Each row comes from the steps of one path. Every step used is in the known rows, and no mark comes twice. Write the path behind each row, first mark first.
Known rows:
delan > tapo > gakere > mefog > nomam > gumubun: [  3  11  -1  -4  -2  12 -27  13 -51   6 -13   3 -11  13  12 -11  14  13
  16  -8   7  12  -2  45  -7   7  21  15   4  28   4  -2  -3  13  21  -1
  -6 -20]
mefog > gakere > tapo > nomam: [ 13 -10  11 -23  -3   7 -19   1 -33  -5 -18  16  -3  11   6 -11  12  24
 -11   7   9 -26  -4   0 -16  11   7   7   6 -11 -22 -16  24  19   2  -5
  -8  -9]
rabutu > gakere: [ -1   5  17 -12  -9  -4 -16  15  13   4   4  -1  -2  13   1 -13  10   2
 -16  14 -14 -21   1   6   0 -13   8  -6   8  19   8  -1   9  16  -1 -16
  15 -14]
nomam > tapo > gakere: [ 12  11   4   3  -6  -6 -16  11   4   0  -3 -20 -11  26   6  -9  11   5
  -2   9  19 -20   3  50   9  21  -1  27  12  12  12   0   2  18   0  -4
   3 -13]
ridag > mefog > nomam: [ -7  10  16  -6  -9  -6  -4  -6 -11   7   1  30   5  14   5  -3   2  -4
  19   2 -15  -5 -16  14  -7   0  -1  -9   4   6 -13 -28   5  18   0  -3
   9   5]
delan > tapo > gakere > mefog > nomam: [ -3   9   6  -1 -12  15 -18   9 -51   3  -9   3 -15  15  13  -6  17   8
  15  -8 -23  11   0  42 -17   8  13   5   6  28  -3   7   7  18  15   6
  -8 -22]
gumubun > nomam > mefog > gakere > rabutu: [ -7  11   2  -5  -8  16 -34  -2 -41   8 -12  11  -7  10  -2 -15  20  30
 -21  30  72 -26  38  32   8  15   6  12   5  20  -6 -34  19  11  13   7
  -7  -4]
tapo > gakere > mefog > nomam > gumubun: [  1  16   2  -5  -7  13 -18   9 -40   8  -5   8  -3  17  10 -13   7  19
  23  -4  47  -9  -5  47   0   1  15  14  11  26  12 -12   6  14   6  -4
  -6  -9]
gumubun > gakere > mefog > nomam > tapo: [ -9  22   6 -22 -16  22 -27  -3 -25   8   9  14   2  18  12  -8  14  11
   4  10   4 -19  -1   8   3   8   6  24  14  25  14  -9   1  21  10 -13
   0 -16]
nomam > rabutu: [  4  12   1  -2   2  -5  -8   9 -11   3  10   4  -5  12   0 -18   5   9
 -21  10  19 -14  31  -5  -5   5   0   6   3   8   7 -18   6   9  -3  -6
  10  -2]
nomam > gumubun > gakere > tapo: [ 10  14   0 -17   7   4 -36   4  -6  10  -9   4   4  15   0 -22   6  15
  -6  18  24 -15  -3 -26   6  -3  19  10   3   9  -6  -8  -8  17  11 -22
  13  -5]
ridag > mefog: [ -5   7  21   3  -4 -15 -10   3  -6   5   7  20  -1  18  -4  -6   3  -7
   5  15  -2   1 -21  10   2   0  -6 -13   1   1  -8 -25  -1  17   5   0
  15   9]
delan > tapo: [  6   3   9  -4   0  -2 -19  15 -19   3   0  -5  -8  13   5  -9   9  -6
 -16   8 -40  19   5   2  -9   6   8  -8   1  12 -14   0   0   9  18   1
  10 -16]
mefog > nomam > rabutu: [  1  15  -3 -11  -4   5  -3   0 -14   4  -1  17   2   8  11 -13   2  11
  -5  -1  -1 -17  35  -5 -13   2   9  14   6  10  -1 -23  14  10  -7  -7
   1  -6]
delan > tapo > nomam > gumubun: [ 14   3  -1 -10   9  -8 -25  20 -21  -4  -4 -14 -10  11   6  -6   8   2
 -20   2   7  13  -9   9   1  16  19  19  -2  -1 -12  -7  -2   2  25  -4
   2 -13]
nomam > tapo > delan: [ 11  13  17  -8  -8 -16 -19  15   7  -9   7 -19  -4  22   6  -1   8   5
 -18  21  13 -21  13  32   6  16  -8  38  15   9   8 -21  -1  16  10  -6
   8 -11]
gumubun > gakere > mefog > nomam > tapo > delan: [ -7  28  10 -23 -22   9 -29   2 -27   0  10   1  -3  17  11  -2  14  19
   0  16  14 -25   8  12  -2   9   1  38  17  26  15 -16   2  25  12 -12
  -1 -17]
tapo > gakere > mefog: [ -2  13  11   5 -11   8 -16  14 -35   3   8  -1 -13  23   3 -13  12  10
   7   8  38  -7  -8  43  -4   1  -1  -7  11  22  10   1   9  18   5   2
   2  -7]
delan > tapo > gakere > mefog: [  0   7   9   5  -7   5 -24  16 -47   1  -2  -9 -21  18   5 -10  17   4
   1   2 -11  17  -4  43 -12   7   7  -1   4  23   1   8   2  16  20   5
  -2 -18]
ridag > gumubun > gakere > tapo: [ 11  -1   3 -31  -6  -4 -29  -4 -31   5   5  13  -3  14  -2 -18  10   1
 -13  11   3 -15  -7 -42 -10  -5  16  -9  -2  -2 -11  -7   4  22   7 -10
  18   0]
ridag > gumubun: [  9  -5   7 -21  -2 -15 -15   5 -22   3  19  10   0  15  -2 -11   4 -10
 -15   6  10  -2  -6  -9  -3  -3   9 -11  -2  -1  -9 -25  10   8   7  -5
  19   3]
gakere > rabutu: [ -5   0  19  -2   0  -5 -13   7  -3   2  19   2  -6  12   5 -12   9   5
 -20  20  18 -16   9  10 -15   7   1 -24  12  17  -3 -10   1   5  14   4
  11   3]
mefog > nomam > rabutu > gakere > tapo > delan: [  3  10   7 -26 -13   5 -11   6 -10  -3 -14   9  -4   6  11 -13  10  21
  -3   3  -8 -46  42  -3 -25  -3  12  20  11  17  10 -19  14  27  -9 -13
   1 -12]
tavozur > mefog > nomam > rabutu: [-14  16   1  -4  -6  12   4   0 -15   8  13   2   1  11   8 -11   0   8
   1  -1 -22 -16  47  -7 -15  19   1   3  10  10   5 -39   4  14 -17  -3
  -2 -12]
tapo > nomam > mefog > gakere > rabutu: [ -6   2   8 -12  -3  -8 -25   7 -37  -7  -8   2 -18   6   5  -7  17  30
 -27  20  42 -26   9  25   4  25  -1  12  10   6  -3 -28  23   8   7  13
  -5  -7]
gakere > mefog > nomam: [ -8   7  16 -17 -16  23  -9   6 -32   6   6  28   5  16  11 -10   7   6
   9   0  -5  -4  -1  24 -11   1   7  -2  12  21   5 -20  12  10   9  -3
   0  -9]
gumubun > nomam > tapo > delan: [ 10  19   6  -4 -14   6 -24  10  -3  -3   2 -22  -5  24  -1  -2  13   8
 -14  25  69 -29  28  36   8  23   1  46  11  10  -3 -22   2  19  16 -12
  -1  -6]
gumubun > gakere: [ -1  25   3  -8  -7  -3 -23   2  -6   7  15  -3  -5  15  -1 -12   7   9
 -16  23   4  -6   2 -27   4  -9   3  -3   5  13 -11   5   5  19   4 -15
  14  -8]
gumubun > nomam > tapo: [  8  13   3  -3 -10  17 -21   5  -1   5  -3 -10   2  26   0  -9  13  -1
  -9  18  60 -23  17  32  14  22   8  31   7   8  -1 -15   3  13  13 -12
   0  -5]
rabutu > gakere > tapo > nomam > mefog: [ -1  -2  11 -22 -11   5 -21  16  -6  -2 -25  -2 -12  11   4 -14  16  12
 -15  11  -2 -34  -2  13   5   9  14   4  11   5  11  -6  17  23  -4  -1
   9 -16]
delan > tapo > nomam > rabutu > gakere: [  2   5  -3 -11   2  -9 -20  20 -21  -8  -3 -17 -20   6   5  -7  17   5
 -31  -2 -11  -9  16   3 -12  11  13  19  -1   8   9   0   5  13   7  -6
   0 -19]
nomam > mefog: [ -5  13   7  -5  -8  -5 -17  14 -14   7  -7   2  -8  15   0 -15   7   8
 -12  20   1   2  16  18  21  13   1   3   8  15   3 -24  13   9   2   8
  16  -9]

Which path is each row?
[ -4  20  -2   0 -14  16 -22   9 -20  11  -8  -2  -6  18  -6 -15  11   9
 -10  24  57  -9  31  25  25  18   9  14   3  17  -8 -23  16  12  10   2
   5  -3]
gumubun > nomam > mefog
[ -2  -5  19 -11   2  -2 -23  -2 -27   1   6  17  -2   7   4 -12  12  24
 -23  20  18 -25  13  11 -20  -1   0 -13  10  14  -7 -21  12   9  11   1
  -1  -5]
mefog > gakere > rabutu
[  7   1  25 -20 -14  -2 -22  18   7  -4 -11  -3  -7  14   3 -14  11  11
 -11  19  -8 -36   9   4 -15 -11   8   4  14  13   5  -4   6  29   1 -12
  12 -14]
rabutu > gakere > tapo > delan
[  5   5  -3 -32  -8  -8 -34  -1 -40   0  -2   3 -12  11  -1 -15  15   9
 -20  12  21 -20  -4 -27   6  12  15   8  -2  -7  -8 -19  10  22   6   0
  15  -1]
ridag > gumubun > gakere > tapo > nomam > mefog
[  6   2   4  -6  -1  -6 -16  16 -22  -6   0 -16 -15  12   7  -2  11  -4
 -20   3 -19  12  -6   7 -10  16   9   4   1   0 -20   6   6   9  19   1
   3 -14]
delan > tapo > nomam
[ 12  22   1 -26  -6   1 -29   0 -12   4 -11   7   5   9  10 -11   3  27
   7  13  14 -24  13 -20  -7  -4  19  29  10  12 -11 -21   3  23   8 -18
   3  -7]
mefog > nomam > gumubun > gakere > tapo > delan
[  5   1   6 -16  -1   6 -17  12  -5   2 -12  10  -6  10   2 -25  12  11
 -17   9   0 -37  27  -9 -12  -2  13   5   6  10  21  -7   6  20  -8 -13
   9 -10]
nomam > rabutu > gakere > tapo
[  7   1   1 -17  -8   1 -20   0 -32   5  16   3   1  17  -7 -12   9  -6
 -11  11  63 -11   7  -4   2   0  16  -2  -7   0 -16 -27  12  11  13 -11
   8   7]
ridag > gumubun > nomam
[ -2  14  -3  -7 -12  17 -32   1 -39  10 -17   8  -3  14  -4 -14  16  27
 -12  24  61 -18  30  25  20  12   8  22   1  14 -11 -34  24  15   5   0
  -3  -9]
gumubun > nomam > mefog > gakere
[ -1  14   9   1  -9 -10 -10  -6  -8   2 -10  14  -4  20  10   1   7   1
  23  -2   2 -21 -16  50   1  16  -1  17   9   8   4 -24   0  26  -3  -3
  -2   0]
ridag > mefog > nomam > tapo > gakere
[ -6   4  15  -6  -4   7 -12   2 -22   6   9   2   1  14   0 -10   5  18
  -8  14 -16  -9  20   2  -9  11  -6  -7   9   5  -5 -41   7  19 -10  -3
  -3 -17]
tavozur > mefog > gakere
[  0  17  -1 -11   8 -12 -30   9 -11  -3  16 -16 -10   9   3  -8   8  20
 -23  20  69 -25  -8  -8   1   7  12  12   6   7   1  -8  -1   7  18 -12
   3   2]
tapo > nomam > gumubun > gakere > rabutu
[ -6   3  11  -9  -2  -6 -31   2 -35   5 -13  17  -8   7   3 -16  17  31
 -24  24  17 -21  27  28   6  12  -2  -2  10  20   4 -35  15   8   7  11
   2  -9]
nomam > mefog > gakere > rabutu
[  3  25  -6 -17  -2   6 -25  -3  -7  10  -1   8   9   9   9 -11   1  19
   4   7  18 -13   4 -16   7  -9  21  18   5  18  -9 -14   2  12   4 -22
   6  -8]
mefog > nomam > gumubun > gakere
[  0   9  11  -1  -9   6 -20  13 -22   1   2  -9 -10  28   7 -10  16   6
   4   7  33 -19  -6  66   7  20  -2  28  15  19  26  -5   1  17   6  -4
  -1 -14]
nomam > tapo > gakere > mefog
[  2   5   2 -24  -9  10  -8   1 -11   4 -18  20   1   5  13 -17  10  14
   0  -5 -19 -41  33  -6 -21  -2  21  12   8  15  10 -12  12  21 -12 -13
   3 -13]
mefog > nomam > rabutu > gakere > tapo
[  7  24  -3 -10   7  -6 -34   7  -2  10   8  -4   2  13  -2 -17   3  15
  -9  22  39  -7  -2 -19  16  -8  14  14   3  15  -3  -9  -5  11  10 -23
  15  -5]
nomam > gumubun > gakere
[  3   6  14 -19 -11  -2 -33   7 -38  -2 -31  14  -8  11   2 -16  14  36
 -11  24   9 -19  26  18   4  14   1  21  10   7  -5 -38  20  22   1   9
   2 -14]
nomam > mefog > gakere > tapo > delan
[  5  12   2 -18  -9   7 -22   1 -10  -4   0  -9 -10  15   3 -12  12  13
 -12  15   9 -21  -8 -31  -9   7  10   2   7  -3 -15  10   9  25   5 -10
   5  -5]
gumubun > gakere > tapo > nomam
[ -5  11  19 -21 -19  13 -16  10 -28  -3   3  10   2  19  15  -1  11  10
   6   6  11 -19   6  43  -3  14   0  38  20  20  21 -33   4  16  13  -3
  -3 -14]
gakere > mefog > nomam > tapo > delan
[ -2  -3   7 -14   0  12 -11   0 -36  -2  -6   0  -7  12   3 -15  10  28
 -11   5   4 -29  31  -7 -21  29  -2   7   8 -11   2 -39   8  21 -14   0
 -16 -14]
tavozur > mefog > gakere > tapo > nomam > rabutu
[ 16  -2  20 -20  -8  -2 -24   3 -29  -5 -17  15  -2  12   5 -12  11  31
  -9  19   6 -27  11   1 -20   2   2   9  10   0 -19 -24  17  26   4  -3
  -2 -10]
mefog > gakere > tapo > delan
[ -8  18   9  -5  -4  -6 -27  -1  -4   4  23  -5 -10  10   2 -11  12  14
 -24  27  24 -21  11 -19 -12  -2   1 -15   9  23  -5   4  -2  15  13  -6
   9   0]
gumubun > gakere > rabutu
[  2  10   6 -10  -1  -7 -14  15   1   3   4   2  -8   9   0 -18  10   9
 -22  10   9 -30  29   0  -5  -9   6   8   4  18  25  -8   9  15  -9 -16
  11 -11]
nomam > rabutu > gakere
[ -7  16   1  -9 -12  25 -24  10 -32   8   3   4  -6  16  -4 -18  19  11
 -14  16  76 -35  32  21   1  -1  13  17   2  25  26 -18  10  17   6 -18
  -3  -7]
gumubun > nomam > rabutu > gakere > mefog
[ -9   4  15 -20 -15  23 -13   5 -26   5   1  22   6  20  15  -7  11   3
   9  -1  -1 -14  -1  42  -1  16   6  24  17  20  17 -27   4  11  10  -5
  -2 -15]
gakere > mefog > nomam > tapo
[  3  -6  19 -20  -9  10 -18  12   6   4 -13   5  -2  14   3 -19  12   3
  -9  12 -21 -28   0   0 -11  -7  14 -12  11  13   7   0   8  23  -2 -11
  14 -14]
rabutu > gakere > tapo
[-14  11  11  -6 -11  16   3   2  -5   9  12  -1   5  14   9  -6  -2   3
   8   3 -40  -8  25   0 -13  17   3 -11  14   9  -7 -31   4  15 -11  -1
   0 -14]
tavozur > mefog > nomam
[ -3   8   6 -17  -5   1 -13  19 -28  -7  10  -2 -14  12   4 -11  16  12
 -22   6  44 -31   4  14  -4   5   4  18   7   9  30 -10  10  14  -1  -9
  -1 -10]
tapo > nomam > rabutu > gakere > mefog
[  3   8   7 -15  -9  10  -6   0   4   3  -3   6   7  16  16  -4   6   1
   2  -2 -16 -20  11  25   0  16   8  29  14   9   2 -18   8  12   2  -7
   3 -14]
mefog > nomam > tapo
[  2  20  -1 -16   2   3 -30  13 -30   0  10  -6  -6  14   2 -10  10  17
 -12  15  66 -12 -22  -3  14   4  10  23   5   7   8 -12   1   9  16 -15
   2  -6]
tapo > nomam > gumubun > gakere > mefog
[ -3  -6  18 -13  -4  21 -14  -1 -25   8  -7  11   4  15   3 -16   7  18
  -3  11 -29 -18  22  -6 -20  17   0 -11  11  -2  -9 -36   6  23  -8  -2
  -6 -17]
tavozur > mefog > gakere > tapo
[  2  19   2  -8  11  -7 -37   3  -4   8  13  -6  -3   9   1 -16   7  18
 -19  26  52 -19   2 -12   2  -2  12  -1   5  22   4 -11 -12   7  19 -14
  11   0]
nomam > gumubun > gakere > rabutu
[  5  -7  14 -22 -10   9 -15  14   3  -6 -11  -3  -8  13   5 -14  12   5
 -13   7  -3 -36 -10   6 -12   2  14  -2  10   0   1   6  14  22  -1 -10
   8 -13]
rabutu > gakere > tapo > nomam
[ -1   9   5  -4  -8   2 -10  -2  -4   0  -2  -2  -7  16  18  -3  13  14
   5   0  13 -35  17  54 -15  22   7  19  18  20   7  -5   6  15   2   1
  -7  -8]
mefog > nomam > tapo > gakere > rabutu
[-15  -2  21  -4   0   7 -13  -1 -23   4  15   1  -3  11   3 -10  10  22
 -15  20  -5 -23  27   9 -22  17  -7 -21  13  12  -1 -39   0  13  -2   6
  -8 -11]
tavozur > mefog > gakere > rabutu
[ -3   9  16  -9  -8  -4  -8  -7  -3   4  -4  24   7  18   9   1   6  -6
  16   1 -19 -17 -13  30   2  14   0  17   8   4   1 -34  -2  19   1  -4
   4   0]
ridag > mefog > nomam > tapo
[-11   6  19 -23 -18  21 -14  11 -20   7   0  19   3  13  10 -10  12   7
   7   1 -11 -24  -4  25  -7 -13  13  -2  14  31  20 -10  13  18   1 -13
   4 -19]
rabutu > gakere > mefog > nomam
[ 13   2  21 -15 -12  -3 -16  14  -8  -6  -6  -4  -6  17   3 -12   7  11
  -9  19  -3 -17  12   0 -18   6   1   3  14   4 -16 -15   6  23   9   1
  10  -3]
gakere > tapo > delan
[ -6  -2  25  -3   2 -16 -23  -8 -33   3   3  33  -3  10   0  -6  12  15
  -8  19  16 -21 -13  24 -15  -1 -10 -17   4   9  -7 -35   1  17   9   3
   0   9]
ridag > mefog > gakere > rabutu
[ -3   3   3 -14  -1   3 -24  22 -45  -7   0  -5 -20   9   7  -7  21   6
 -25  -2  -3 -10   6  19 -12  11  11  15   1  14  21  -1   2  13  14  -4
  -3 -22]
delan > tapo > nomam > rabutu > gakere > mefog
[ 14 -10  16 -20  -5  10 -22  -3 -28   3 -17  27   3  13   4 -18  10  20
  -7  12  -9 -19   5  -2 -16  -1   7  -7   8  -2 -18 -21  17  19   2  -6
  -1 -11]
mefog > gakere > tapo
[  7  16  -4 -24  -2  16 -26  -6 -10  11 -13  16   9  10  10 -17   3  18
  10   5  10 -19   3 -22  -4  -4  26  17   6  12 -11 -13   3  18   6 -21
   5  -9]
mefog > nomam > gumubun > gakere > tapo
